Each row comes from the steps of one path. Every step used is in the known rows, and no mark comes twice. Write the path behind each row, first mark first.
In the rows, 128 means zero.
Known rows:
E/F: [102 102 147 125 147 111 150 152 139 103 135 176 109 119 136 125 151 119
 157  93  96 118 142 140 138 116 130 131 138 119 157 121 132 115]
L/A/K/P/S/W/H: [130 147 108  88 122  58 130  98 164 139 153 124 124 138  95 154 136 105
 117 123 149 120 169 138  99 134 129 159 198 109 177 169 152  90]
A/K/P/S/U: [103 162 136  94 119 134 172 132 136 123 127 144  94 131  91 126 115  94
 133  73 125  97 168 146 139 158 140 144 167 104 157 146 151 118]
Z/F/E/H: [110 128 132 154 139 109 128 124 122 135 152 151  61 122 138 137 177 133
 125 140 101 144 134 143 111 115 126 102 121 128 113 111 127  71]
A/K/P/S/E: [117 155 146 112 117 109 132 115 129 142 105 136  66 116  94 135 120 121
  92  23 124 127 139 124 146 160 111 160 162 121 174 134 140 131]
A/K/P/S/W: [116 150 137 100 119 101 160 111 137 170 130 129  84 128  85 145 120  86
  98  71 146 115 147 144 134 147 123 167 175 129 185 143 149 129]
H/E/K: [123  81 163 133 131 105 123 132 119 112 114 159 150 127 111 150 174  92
 128 121  67 137 122 111 126  97 116 191 146 128 139  79 149 122]
Z/F/E/K/A: [110 116 105 130 127  93 142 162 132 158 138 112  92  99 144 114 163 141
 127 124  62 138 132 118 119 111 136 142 145 140 125 109 142  94]
W/H: [118 116 119 112 138  85 110 123 134  84 132 165 122 125 119 148 127 111
 165 170 114 115 173 142 108 114 124  95 164  97 147 109 133  72]
S/W/H/E: [132  99 126 115 130  81 112 106 133 127 121 156 128 109  91 167 154  52
 142 159 100 142 142 122  96 113 121 136 180 118 146  92 127  97]
L/A/K/P/S/U/F/Z: [ 87 167 139 120 102 103 164 114 135 104 153 145 114 134 103 125 167  99
 159  91 123  79 171 118 137 164 152 189 143  91 134 203 111 125]
K/P/S/W/H/E/F/Z: [104  95 142 119  97  91 132  79 180 159 152 164 138 116 122 107 200  98
 140 110 154 134 125 107 190 169 130 203 168 127 169 138  83 138]
H/E: [119  99 167 128 126 124 127 138  99 131 112 155 126 114 109 163 145  76
 143 129  81 135 140 120 105 113 128 152 147 117 134  91 132 121]
S/A/K/P: [131 142 148  82 126 116 143 149 119 154 165 150  74  98 121 143 119  87
 141  59 126  88 140 114 138 145 151 146 153 106 153 125 170 129]
Z/F/E/H/W/S/P/K: [104 133 123 115 155 112 143 159 158 124 112 136 101 120 106 116 160  99
 170 130 134 158 121 115  76 159 101 134 162 121 147 154 135  93]
A/K/P: [126 150 143 105 131 119 136 123 113 149 146 150  65 110 130 143 102 110
 121  70 120  94 157 120 155 120 145 140 143 110 165 114 151 124]
K/P/S/U/F/E/H/W: [127 120 155 134 129 114 163 103 154 144 149 142  82 136 124 103 167 106
 135 127 109 166 131 136 133 129 126 156 130 122 126 154 120  90]
W/H/E/F/Z/S/P/K: [ 57  91 114 105 139 118 148 174 154  96 122 178 130  91 106 111 168  93
 174 121 135 104 122  81 124 206 115 155 186 112 173 140 117 130]
C/K/P: [ 84 119 151  99 102 115 146  99 106 160 123 100  93 125 139 170 105  89
 149 132 113 111 138 116 145 143 165 135 134 122 126 115 157 121]
C/K/P/S: [ 84 120 165 100  95 117 158  93 116 159 109  98 117 151 124 154 117 110
 125 128 131 123 145 135 141 178 139 168 150 126 132 148 145 124]
W/S/M: [143 133 138 117 125 102 131 138 125  95 103 139 107 112  68 166 142  88
 170 129 148 130 180 111 120 103 163 113 162 117 163 119 142 107]
S/U/F/E/K/P: [111 116 141 137 122 105 161 113 146 112 155 133  72 111 125 107 166  93
 147 122  87 108 130 117 170 113 160 151 133 120 125 133 129 110]
P/S: [102 121 162 121 122 118 151 141 120 115 107 142 132 148  98 140 133 122
 134 126 122 125 164 158 110 149 114 146 160 115 154 144 135 108]
L/A/K/P/S/W/H/E/F: [139 110 130 100 132  66 131  97 177 153 154 152 139 126 120 134 184 101
 105  82 116 143 132 116 129 141 126 214 185 125 163 162 130 122]
W/H/E/F/Z/S/P: [ 95 106 118 102 113 104 147 157 139 116 114 164 143  82 116 131 174  82
 172 111 120  87 119  64 149 180 132 140 170 109 133 115 109 123]
Z/S/A/K/P: [113 136 133  83 130 121 150 158 117 158 153 136  63  86 113 140 120  89
 128  72 134  74 148  88 133 161 152 132 158 102 153 125 178 114]
K/P/S/Z/F/E/H/W: [110 141 155 144 128 104 142 124 144 185 122 123  87 152 143 118 153 119
 114 116 124 177 132 121 135 146 100 149 140 138 121 123 123  91]
K/A: [100 123 126  97 124 119 146 177  97 148 132 120  93 100 131 138 113 113
 159 124  82 132 158 125  98 116 153 116 158 121 163 115 147 102]
A/K/P/S/Z/F/E/H: [117 178 137 138 137 103 141 113 125 164 146 143  52 140 137 127 160 132
  81  83 120 140 132 138 151 160 106 149 144 134 124 130 116  98]
E/F/Z: [ 88 112 146 130 119 116 148 135 152 107 158 185 124 114 135 115 171 130
 175  98 125  99 136 127 175 132 132 158 128 110 164 125 106 130]
C/S: [105 107 142 125 133 129 170 136 109 120 151 128  99  97 104 179 118 105
 154 149 107  77 168 129 105 104 157 113 120  89 150 114 181  99]
F/E/K: [138 105 141 137 132  98 146 133 154 106 157 148 118 118 119 129 167 132
 130 134  86 119 117 145 149  87 118 166 139 122 145  98 146 109]
U/S/W/H: [127 105 114  83 152  75 123 107 157  92 132 144 111 120  84 146 124  68
 149 161 125 126 140 132  76 110 107 102 179  99 174 121 116  80]

Write each row's path:
[132 119 147 133 134 117 139 120 129 122 178 157  76 119 129 141 165 133
 130 146 106 144 122 156 129  97 129 124 130 121 151 105 132  85]
F/E/H
[107  76 113 117 150  83 133 124 158 124 122 168 117  95 108 136 179  76
 129 137 103 130 132  97 120 135 117 137 173 124 153 108 122  94]
Z/S/W/H/E/F
[125 110 122  86 123 100 126 119 161 152 177 177 100  75 134 114 181  95
 135  75 141  83 125  65 179 181 144 180 161 100 149 126 130 126]
W/H/E/F/Z/S/A/K/P
[135  93 139 120 131  94 102 113 121 108 120 166 139 115 114 158 150  84
 149 167  91 136 153 120 108 116 119 136 164 105 130  92 120  93]
W/H/E
[ 62 104 127 130 129 122 158 149 144 114 139 163 106  98 124 116 166 130
 157 122 135  78 150  92 162 155 135 133 134 107 163 124 119 107]
E/F/Z/S
[121 149 157 104 120 121 148 115 122 150 129 142  95 137 115 131 116 129
 101  72 137 108 162 142 154 159 122 172 158 116 168 148 140 126]
A/K/P/S
[ 60 164 133 145 144  97 135 175  94 119  73 139  95 138 118 156 122  76
 156 114  89 113 171 119  94 146 114  87 150 121 104 106 126  95]
S/Z/F
[120  82 135 101 131  90 124  92 181 111 156 181 141 105 107 115 190  78
 154 123 122 130 103 102 143 135 109 183 157 106 169 120  72 129]
U/S/W/H/E/F/Z
[ 76 108 136  99 111 122 156 182 130 122 148 144 116  91  92 141 164  87
 180 131 146  71 141  91 112 174 145 124 154  94 143 128 153 104]
F/Z/S/A
[103 133  99  93 146 112 150 181 143 165 123 107  85  97 127 102 150 114
 166 126 109 176 122 100  66 158 122 135 173 133 156 154 136  92]
Z/F/E/H/W/S/P/K/A
[ 85 134 114  66 136 125 157 201 116 124 112 108 107  95 104 120 114  91
 191 119 112 135 145 108  72 165 142 133 198 118 192 158 143 117]
W/S/P/K/A
[105 180 160 104 128 109 154 141 111 139 110 139 100 147 110 139 101  96
 111  65 123 110 158 133 152 168 105 169 175 116 162 132 128 136]
A/K/P/S/Z
[128  99 171 100 102 109 162 144 163 153 168 122 124 123 111 110 182 115
 134 105 134 123 109 132 147 162 136 190 167 123 142 152 155 124]
F/E/K/P/S/A
[128 107 150 111 122  87 110  99 164 138  98 110 106 115 111 120 152 102
 142  84 120 151 125  71 156 101 122 173 151 122 171 108 151 106]
H/W/S/E/K/P
[146 117 151 104 148 100 114 105 146 113 119 146 131 139 111 140 157 104
 167 154 129 163 150 114  99  91 109 141 141 105 159 121 139  69]
E/H/W/S
[130 157 130 106 142  94 139 156 121 108 154 147 124 127 110 174 123 122
 134  90  92  96 165 140  81  95 132 159 151  96 154 142 174 108]
L/A/K
[102 146 140 119 109 107 141 103 167 136 146 175  87 107 121  99 168 146
 117   4 142 108 119 113 208 174 116 200 142 119 185 145 103 156]
A/K/P/S/E/F/Z
[127 129 148 127 162 102 134 139 145 140 122 141  90 139 128 124 144  99
 127 127  93 172 110 116  90 112  79 129 130 116 120 104 111  84]
U/S/Z/F/E/H/W
[111 109 142  89 146 105 153 132 135 117 121 127  94 117  73 150 115  53
 139 122 116 125 124 130  72 108 113 123 162 111 180 122 127 111]
U/S/W
[148 120 107 103 140  81 158 136 166 116 136 114 117  97 115  96 172  98
 166 144  59 150 129 106 114  90 131 171 152 114 129 144 129  85]
H/W/S/U/F/E/K/A
[ 75  87 140 134 124 126 148 142 137 129 130 164 118  92 120 122 183 110
 146 123 120  96 135  79 159 159 131 161 136 112 149 110 110 120]
H/E/F/Z/S
[ 80 188 137 132 134  99 141 145 104 154  79 133  84 149 119 140 115  98
 107  66 116 109 172 121 127 183 103 135 161 124 117 137 125 115]
A/K/P/S/Z/F
[102 140 128 157 142  81 143 153 140 116 118 138 109 130 123 133 166 112
 125 123  74 120 126 128 137 115 100 144 144 131 107  95 132 102]
S/Z/F/E/K
[111 146 119 103 141  97 152 154 116  98 153 180  86  87  92 140 163  85
 143  79 116  54 143  97 113 172 121 154 140  87 127 149 140 117]
U/F/Z/S/A/K
[ 45 118 126 102 147 141 174 215 113 100  97 137  93 103  86 138 110  85
 166 117 128  95 144 107  75 185 122 107 181 115 180 139 163 118]
Z/S/P/K
[148 108 149 132 139 112 138 125 150 143 161 157 100 124 133 134 151 129
 137 139 105 166 120 144 121  81 110 142 123 120 147  97 144  88]
F/E/H/W
[120 148 150 112 127 111 120  98 120 136 129 154  55 129 106 136 149 134
  82  31 124 153 127 127 141 150 109 161 150 130 182 125 143 113]
A/K/P/S/E/H
[112 138 148 138 118 117 179 114 140 118 144 128  68 117 108 108 155  93
 144 132 102 113 147 148 145 150 149 136 143 111 115 175 101 105]
K/P/S/U/F/E
[135 137 151 107 126  93 123 115 148 161 134 131 101 141 116 144 147 134
  99  43 121 177 128 109 102 119 105 191 148 123 174 145 171 104]
L/A/K/P/S/E/H/W
[142 147 145  81 138 106 155 161 131 117 146 171 124 124  86 147 140 104
 125  57 118  96 138 154  98 163 103 175 167 100 148 150 166 127]
P/S/A/K
[110 121 121 101 116  76 129  92 156 139 128 128 111 135  98 137 136  90
 133 152 156 132 165 139 122 146 127 127 191 120 175 141 128  86]
K/P/S/W/H
[124  98 144 110 111  88 119  85 141 160 117 131 127 122  96 146 156  64
 120 148 130 152 146 118 123 149 127 163 189 126 155 120 118 107]
K/P/S/W/H/E
[ 85 136 135 130 143 109 162 145 104  64 109 163  85 122  94 140 139  57
 182 128  72  99 168 136  93 125 146  99 137 101 111 147 123  95]
S/U/F
[ 98 131 116 143 144 112 180 144 131  88 135 140  59  91  94 126 155  81
 155 160  83  87 151 127 114 134 143  95 136  99 106 146 115  81]
Z/S/U/F/E
[115  92 137 128 119  96 116 106 162 107 155 198 150 108 138 119 195 114
 170 127 114 120 130 111 173 139 123 175 144 107 147 111  87 124]
W/H/E/F/Z
[ 96 155 124 157 137 107 169 152 124 145 134 115  73  99 115 160 134 100
 137 144  93  91 150 130 115 129 131  99 128 105  96 112 139  94]
C/S/Z/F/E
[112  92 112 115 136  84 119 117 131 131 108 143 118  97  82 163 154  53
 129 174 111 127 148  96  90 129 121 122 184 116 146  93 133  81]
Z/S/W/H/E
[ 95 120 173 116 106 128 148 123 119 153 117 119 105 142 118 128 124 120
 130 116 142 125 165 136 144 161 138 149 158 122 164 147 131 115]
K/P/S
[ 83 119  88 126 134  59 130 100 142  93 128 154  94 103  88 141 163  74
 157 181 139  88 168 100 111 146 123 106 164 102 147 138 104  71]
U/F/Z/S/W/H
[102 113 138 150 119 102 134 118 143 162 139 115  76 117 148 116 162 129
 121 121 108 118 134 107 170 120 146 143 131 134 123 109 139 103]
Z/F/E/K/P
[150 117 136 105 143  90 125 135 167 143 143 134 116 114 109 128 198  90
 173 144 127 155 122 109  80 130 117 132 143 106 103 142 143  64]
Z/F/E/H/W/S/A
